Each row comes from the steps of one walk. Every step used is in the known rows, and no mark comes twice. Write the walk behind each row, first mark first.
Known rows
bofom, leduv, vedap, fomu, bebed, neka, fopo: [-12  23 -19  45 -48  -9  54 -20  15  31  21  10   7  10  22   6  28 -58
 -44  37  14   8 -37  10   7  22 -54   3 -18  27  -8  23  22  13 -16 -20
  -8   4  21  20   3   8 -52   7   1]
vedap, fomu, nagas, neka: [  5  15  19  35 -18 -24  15  -6  -4  29  23  -4  37   9  31  63  -4 -11
  61  28  21 -18   0  -4   4 -50  19   6 -21  16   8  11  24  14  62 -13
   8  -5  21  34  -9   3  -8  -6 -11]
tebi, kolan, bofom, leduv, vedap, fomu, nagas: [ 21 -24  35 -36 -41 -18   4 -25  24  51   9   2  48  -2  61  28  22 -17
  55   7  32  -3 -32 -31  17 -16   5  12 -19  18  14  13  17   9  61 -26
  12  30  45  44  14   2 -56  15 -20]
vedap, fomu, bebed, neka, kolan, gosag: [-61  34 -22  60 -51   6 -15  -4 -24  24   9  -4 -39  15  10   4  72 -29
 -45  43  -4  13  -5  37  31  22 -17  20 -13  27   7  12  27  14  12  18
  33 -18 -11  22   2  34 -12 -32  -3]
bofom, tebi, kolan: [ 35   2  -5 -59  -5  -1 -11   0 -16 -20  -5  11  15   4   9  35 -17  36
 -10  20  30  18 -25 -24   4  30  12  -7 -29   8  10  22 -19  12  -7 -10
   9  30  15  26  15   5  14  -2 -20]
nagas, fomu, bebed: [ 34  25  -7  41  -3 -22  19 -15  -8   2  43  14  10  10 -25  51  -8  26
 -62  53  -5  10   5  -7  -6  15  15  -7 -46   9  -4  -3  15   9 -20 -17
  22   4  21  19 -18  11 -11 -10 -10]
tebi, kolan, bofom: [ 28 -14  34 -47 -18 -20 -18 -14  -5   9 -10  26   4   1  10  22   0  38
   7   4   9 -18  -8 -10  14  15  19 -20 -36  14  25  -1   0  18  13 -19
  34  21  12  33   0  -3   2 -12 -30]
bofom, leduv, vedap: [ 47  -1   9  17 -25  -8  -1  -7  -1  19   1   7  49   6  15  26  14  13
  -9  31  17  29 -44 -29  -6   0  10 -25 -24  18   7   8   3   6 -13 -21
   2  36  10  34  13   4 -45   5 -14]
kolan, bofom, fomu, bebed, neka: [  0   1   3  45 -19 -29  22 -17  -8  15  20  31 -30  10 -38  -4  38  21
 -44  15  19 -31   5  -6  -7  27   4   6 -23  18  -1   9   4  12 -14 -17
  11  20  -1  28  11   9  -4  -3 -11]
zaka, bebed: [ 18 -12   5  19 -15 -10   7  32 -14   6   4   1  16  11   2  17  21  39
  46  48   5  14 -12  -9  -9  16  16 -19 -44  17  -7  -6   3  14 -18 -11
   1  10  12  23 -13  -8  24 -22  -9]
kifev, bebed, neka, kolan: [ 13   9 -25  11 -33  -9   1  -2 -38  11 -20   1 -35  16  -3  -4  12  -4
 -25  55  37 -29 -20  27  23  29   3 -12 -33  23   4  -2  22  26 -27   3
  39  14 -14   3   8  14   0 -40 -15]
bebed, fomu, nagas, neka, kolan: [-32   8   7  46 -21 -26 -26  -4 -30  31 -56 -11  34   1  20  35  -9 -35
  51  20  20 -10 -11  23  38 -55   3  24  -3  20   9   3 -10  13  18  15
  46 -15   9  10  -2  21 -10 -21   0]
nagas, fomu, bofom, tebi, kolan: [ 32 -36  20 -40   5 -14   5 -17   1 -32  45   0  16   7  20  68 -38  26
   0   6  33  16 -15 -34  10  23  12   8 -42  12  -5  22 -11   9  -4 -17
  27  16  33  24   9  14  -7  -6 -13]
leduv, vedap, fomu, bebed, neka: [-11  36  -9  48 -25 -15  34 -16  12  23  24  11   4   4  17   0  14  13
 -47  54  13  31 -35  33   9  19   6   3 -27  15  -1  22  35  17 -14 -19
  11  24  28  19   3  11 -50 -29 -13]
vedap, fomu, bebed, neka, kolan, bofom: [-26   3  -1  51 -52 -22  -4 -15 -26  26   1  -1 -29  14  13   1  29 -25
 -40  19  -3 -47  -4  24  28  27   9  16 -28  21   5  12  26  24  17   4
  43   5  18  16  -2  11 -14 -33  -4]
fomu, bofom, tebi, kolan: [ 11 -35  24 -43  -9  -5 -14  -5  -5 -33   1   7  18   6  15  33 -25  47
   5   0  14  16 -29 -35  15  28   9  16 -38  10   3  20 -24  14  -5 -15
  24  28  36  31  19  -5   3 -10 -27]
fomu, nagas, neka: [  0  11  20  34  -8 -25 -14  -4  -3  20  -9  12  33  -1  -9  55  -6  18
  57  31  13 -10   1  -9  -2 -46  18  10 -16  12  11   4   2  15  33 -12
  12  -3   9  32   0  -5  -3  -5 -15]
tebi, kolan, bofom, fomu, bebed, neka, fopo: [-25   2   3 -18 -15 -11  32 -21   7  12  22  40 -31   8 -45  -2  23  -4
 -29   9  39 -20  14   2  27  36 -50  14 -13  28  -1   9   2  13 -17 -13
  16  -7   0  24   1   8   4   7  -8]
neka, kolan, fomu, nagas: [ 14  18  -5  45 -28 -21 -22 -10 -26  26   8 -13  18  18 -37  22  61  -1
  51  29  21  -5  -4  -7  19  -2   7  28 -12  16  16  -1  14  12  44   9
  32   2  24  30  -3  21 -13 -11  -7]
leduv, vedap, fomu, bofom, tebi, kolan, gosag: [-16 -24  38 -36  -7  14 -15 -11  27 -14  34  -8  55   1  64  42  54  31
   4  19  36  47 -46 -27  16   7 -16  16 -13  22   4  34  -6   4  33  -8
  13  12  29  39  23  24 -52  -4 -25]
nagas, fomu, bebed, neka, fopo: [ -8  32 -27  50 -16 -22  43 -18   5  13  40  21 -30  13 -31  28  -4 -19
 -42  38   8  -1   8  32   2  37 -46   4 -37  24   0   8  17  20 -31  -8
  17 -26  -3   9 -14  15  -9 -13  -3]
kifev, neka, bebed, fomu: [ -5  19 -14   6 -25 -20  61  -5  -9  15 -38  31 -13  18  17   2   1 -33
 -19  64 -36 -45 -19  28   9  -1  -7 -21 -41  21  10 -26  -9  23 -32 -11
  15   4  12   8  -6  29  12 -31 -18]
fomu, bebed, neka, fopo: [-25  26 -23  48 -29 -12  26 -11   1   4  -7  32 -27   9 -33  -9   3  -2
 -40  36 -12  -5  -4  30   2  39 -43  14 -31  20   5   6   5  24 -30 -10
   9 -15   3  17  -5  -6   4 -15 -13]
zaka, bebed, neka, kolan: [-27 -11 -21  35 -36 -10 -13  31 -25  16 -13 -10 -32   8 -10   0  17  -9
  58  38  14  13 -17  28  27  27   1  -8 -32  26  -9   0  11  20 -29  12
  31  10  -7   5 -11   2  24 -40   6]
vedap, fomu, bebed, neka: [ -4  37 -26  45 -33 -15  41 -12 -10  13  25  16 -35  12  17   2   6  -2
 -47  42 -10   4 -12  27   1  28  11   6 -38  13   2  16  36  22   0 -19
  14  11  24  22  -5   7  -4 -27 -12]
bebed, neka: [ 15  14  -8  24 -27 -15  10  -3 -11   6  -8  23 -35   6   1   6  -8  21
   3  17   0   9 -19  25  -4  26   7 -14 -37  13  16  15  15  21 -12 -10
  20  19  -6  23  -3   4   9 -25 -17]
kifev, neka, fopo: [  4  10   4   3  -9  -9  17  -2  -1   6   7  18  -1  18  -4  28   6  -8
   9  36 -20 -14 -10  -2  -4  18 -49 -18 -47  31  16 -17   0  20  -8 -17
   4 -12 -22  26  -9   4   2  -2 -14]
bofom, tebi, kolan, fomu, bebed: [ 31  36 -16 -36  -8  -7   9 -10 -11 -14  17  21  17   8 -40  32  50  20
 -55  48  41  18 -19 -30   4  35  12  30 -11   4   1  23 -14   8 -10 -11
   3  23  38  32   9  20   6   1 -13]

Write each row's walk
[ 39  17 -14  10 -21 -18  33  -7 -20   5  -9  23 -41  11  10  -7   7  21
 -22  58  24 -26 -19  27  -8  35   9 -20 -40  16   7   0  22  25 -27 -18
  15  15 -11  16   9   7   4 -30 -28] | kifev, bebed, neka
[-24 -26  30  35 -47 -35 -30 -12 -31  47 -68  -9  36   2  38  38  17 -80
  51  -8  15 -58 -19 -13  22 -61   2  20   3  24   9   2 -29   4  40   6
  40 -10   9  24  12  17 -17   1  12] | bebed, fomu, nagas, neka, kolan, bofom, leduv
[ 15  -7  16 -24  -7 -17  10 -18  -4   8  26  33   6   6 -34  24  20  35
 -48  24  32 -10   8 -34  17  14  15   1 -24  17   4  -2   1   9 -10 -22
  21  19  18  36   5   7   0   1 -15] | tebi, kolan, bofom, fomu, bebed
[ 19  25  13  33 -21 -15 -25  -3 -30  13   9 -11  41  19 -35  56  51 -27
   4  25  52 -22 -10 -10  28 -44  15 -10   1  14  16   6  11  14  21  10
  32   0 -10  21  -7  26 -10 -16  10] | nagas, neka, kolan, fomu
[ -8  39   8  55 -23 -11 -21 -10 -30  15   8  -1  38  16 -63  54  56 -25
 -47  50  36 -19   4 -11  33 -36  12  15   2  10   3   4   9  11   0   4
  26  -4   6  19  -8  23 -13 -15   6] | nagas, neka, kolan, fomu, bebed
[-49 -46  17 -34  -7   3  -5  25  -1 -24 -33   0  11   2  56  10  53   8
  57  31  17  40 -32 -10  16  22 -22  41 -21  25 -12  11 -52   3 -18   3
  15 -10  28  22  18  24  32 -19 -12] | zaka, bebed, fomu, bofom, tebi, kolan, gosag
[ -4  -9   8  50 -43 -24  -7 -31  -3  41  13  -3   4   3  -9  30  29 -44
 -52  27  30  -7 -20  -5  17   9  -3   6 -14  25 -13  17   6   1 -27   2
  34  21   7  15  13  21 -69  -8   8] | nagas, fomu, bebed, neka, kolan, bofom, leduv, vedap
[ 15 -30  26 -40  -5   0   5 -13  18 -18  30 -10  56   4  60  37 -18  34
   2  13  43  33 -48 -30  22  13   5   8 -27  20  -6  34   2  12  15 -18
  15  38  54  29  18   9 -50  -7 -24] | leduv, vedap, fomu, bofom, tebi, kolan
[  1 -14  42 -26   3 -23  -9 -14   4  30  17  18  30  -1 -18  58   9   9
  66   1  67 -27  18 -38  23 -48  14   8   0  19   9   8  -4   6  43 -12
  17  12   3  41   5   6  -6  13 -11] | tebi, kolan, bofom, fomu, nagas, neka
[-32   9   8  17 -21  13 -41   1 -27  13 -13  -2 -13  19  -4  30  65  -5
   8  46 -21  15 -14   2  20   4 -19  -6 -30  32  24 -17  -5  12   5  10
  31 -15 -42  35   4  32  -3 -22  -9] | kifev, neka, kolan, gosag
[ 26   2  -8  30  -3 -24  18 -11  -8  13  35   6  19   4 -24  31  14  41
  49  21  26   7   4 -26  -8  -2  10   3 -28  11  10   1   7   6  29 -14
  11  10  13  36  -1  12  -2   7 -13] | bofom, fomu, nagas
[ -6  31 -19  49 -27 -18  13 -11  -7   8 -12  28 -36   1 -26  -6  -4  24
 -47  43 -17   8 -10  27   0  30  10  11 -34  11   1  10  15  22 -28 -11
  16  17  11  18   1  -2   2 -29 -20] | fomu, bebed, neka
[ 37 -17  26 -47  -5 -16   7 -15  -6   8  26  23   9   9  -9  28  13  35
   3  -2  45 -14  -2 -31  16   9  16 -24 -25  18  16   3   5  11  13 -22
  21  28   0  38   0  12   2   9 -21] | tebi, kolan, bofom, fomu
[ 24 -42  34  33 -25 -12  -8 -17  14  -1   6   3  54   7  24  24  -6  18
  -1  12  -4  18 -43 -37   2  -7   7  -5 -34  18   0   7  -1  10  -7 -28
   8  34  34  36  19  -5 -53   1 -19] | fomu, bofom, leduv, vedap
[  9  28 -17  37 -38 -16  -5  -8 -32  15   5  -6 -31  21 -33   5  53 -24
   4  19  31  -3 -20  29  23  23   6   3 -17  18  17  10  25  21   4  10
  36  14  -5  15  -2  30   2 -26   0] | bebed, neka, kolan, fomu
[ 17  25  -9  39 -25 -18  29  -6 -12   9  28  12  16  15  16  24   8  17
 -53  49 -17  -1  -6   1   2  14  18   0 -44   9   7   2  29  16  13 -23
  12   5  38  24 -11   4  -6 -14 -16] | vedap, fomu, bebed
[ 29   6   2  32 -38 -19  23 -17  11  42  23 -13  57   4  53  31  22 -14
  42  33  13  18 -37 -25  -6 -17   9   4 -24  17   6  15  26   5  44 -20
  -3  23  40  38   9   6 -55  13 -12] | bofom, leduv, vedap, fomu, nagas
[ -5  19   2  22 -22 -19  37  -4  -9  17 -43  25  32   9  13  32  -7 -32
 -24  44   9 -58  -7  27  15 -44   0 -27 -16  15   5  -9 -12  18 -23  -3
  13  -3  16  10  -9  20  14 -27 -13] | nagas, neka, bebed, fomu
[  6 -20  57 -36 -32 -17  -1 -25  23  59   5  -2  68  -8  54  64  18 -40
  63   6  55 -15 -20 -33  27 -60   9   9   0  23   5  19  15   5  64 -25
   4  22  32  40  12   4 -58  17  -9] | tebi, kolan, bofom, leduv, vedap, fomu, nagas, neka
[ 50  28   7 -41 -12 -12  11  -9  -7   9  22  19  10  16 -23  25  34  17
   2  27  35  22 -14  -5  20  15  15 -10 -20   7  20   6  18  12  11 -15
  21  21  19  30  -5  21   7  -7 -19] | tebi, kolan, fomu
[-18 -41   0  30 -27 -17  -5  20 -29  18  15 -11 -26  16 -23   0  59  -4
  63  13  51 -25  -5  -4  18  19  -1 -14 -21  34 -15   5   6   7 -14  14
  24  14 -21  17  -1  12  18 -17  13] | zaka, bebed, neka, kolan, bofom, fomu
[ 36 -10  27  39 -15 -27   8 -16  -1  -9  28  10  19  25 -14  19  39  27
   6  11   3  -9 -21 -19  -5   6  15   7 -31  11  14   4  11  18  19 -24
  17  13  37  40   2   8  -8 -11 -19] | kolan, fomu, bofom
[ 27  18  -2  34 -39 -13  32 -10   6  25  30  -1  51   7  32  30  25 -14
 -60  50   5  22 -33 -27  -3   0   6  -3 -26  14  -7  12  20   8   0 -28
  -5  28  40  27   5   8 -58   6  -8] | bofom, leduv, vedap, fomu, bebed
[  2  26 -27  46 -12 -17  36  -9 -11   5  28  27 -33   6 -43   2  18  20
 -48  37  17  13  -2   5   0  24   5   5 -24  15  -4  14  14  12 -33 -11
   8  15   2  21   4  12   3 -12  -7] | bofom, fomu, bebed, neka
[-24 -29   6   4 -17 -19  48 -12  -6 -26 -36  14  -1  16  30  13  -1 -21
 -14  40 -30 -62 -35  -1   1  14 -15  16 -46  23  -1 -11 -45  20 -30 -11
   7  10  37  10  22  22   7 -22 -17] | kifev, neka, bebed, fomu, bofom, tebi
[ -4 -25  14  53 -54 -11 -13 -23  -1  18  12 -17  10  15 -10   4  57 -45
  13   4  36  15 -53  -6  33   3  -8  19  -4  26  -4  24  13  11  -4   0
  32  31  21  22  22  23 -57 -11   6] | bebed, neka, kolan, fomu, bofom, leduv, vedap
[ 15  25  13 -37  -1 -18  -8 -14  -4   7  11   6  36   1 -24  64  43  -9
  57  26  78   2 -13 -34   5 -27   9  35  11   9   9  32 -12   3  39  -1
  -2  10  26  35  17  15   3   9  -9] | bofom, tebi, kolan, fomu, nagas, neka
[-27 -20  27  26 -18 -36 -40  -8 -32  14 -65  -8  48   0  28  43  24 -31
  52  -3  41 -60 -19 -10  12 -40   2  35   7  22   9  22 -53   7  34  19
  38  -5  13  24  23  15  -7  -5   5] | bebed, fomu, nagas, neka, kolan, bofom, tebi
[-21 -14   6  48 -54 -10 -26 -21  -5  36 -29   8   1  -1 -14  -2  38 -23
 -47  25  11 -12 -36  -3  24  13  -3  13  -9  26  -6  17  -4  12 -24  -3
  31  29  13  19  20   2 -59 -11  -1] | fomu, bebed, neka, kolan, bofom, leduv, vedap
[ 35 -19  39 -22 -28  -4   4 -26  17   8  23   2  47  11   5  24  35  -9
   8  15  36  41 -45 -40  26  -7   5  11 -10  15   3  14  10   4  -2 -27
  13  37  46  44  17  16 -49   2 -20] | tebi, kolan, fomu, bofom, leduv, vedap
[ -1 -34   2  33 -50 -19  50 -17 -10   1 -37  19  10  19  38   1  -8 -48
 -22  24 -31 -60 -26  -4   9  -5  -5   4 -35  17   1 -14 -19  16 -21 -20
  17   7  51  17  13  14   8 -11 -19] | neka, bebed, fomu, bofom, leduv
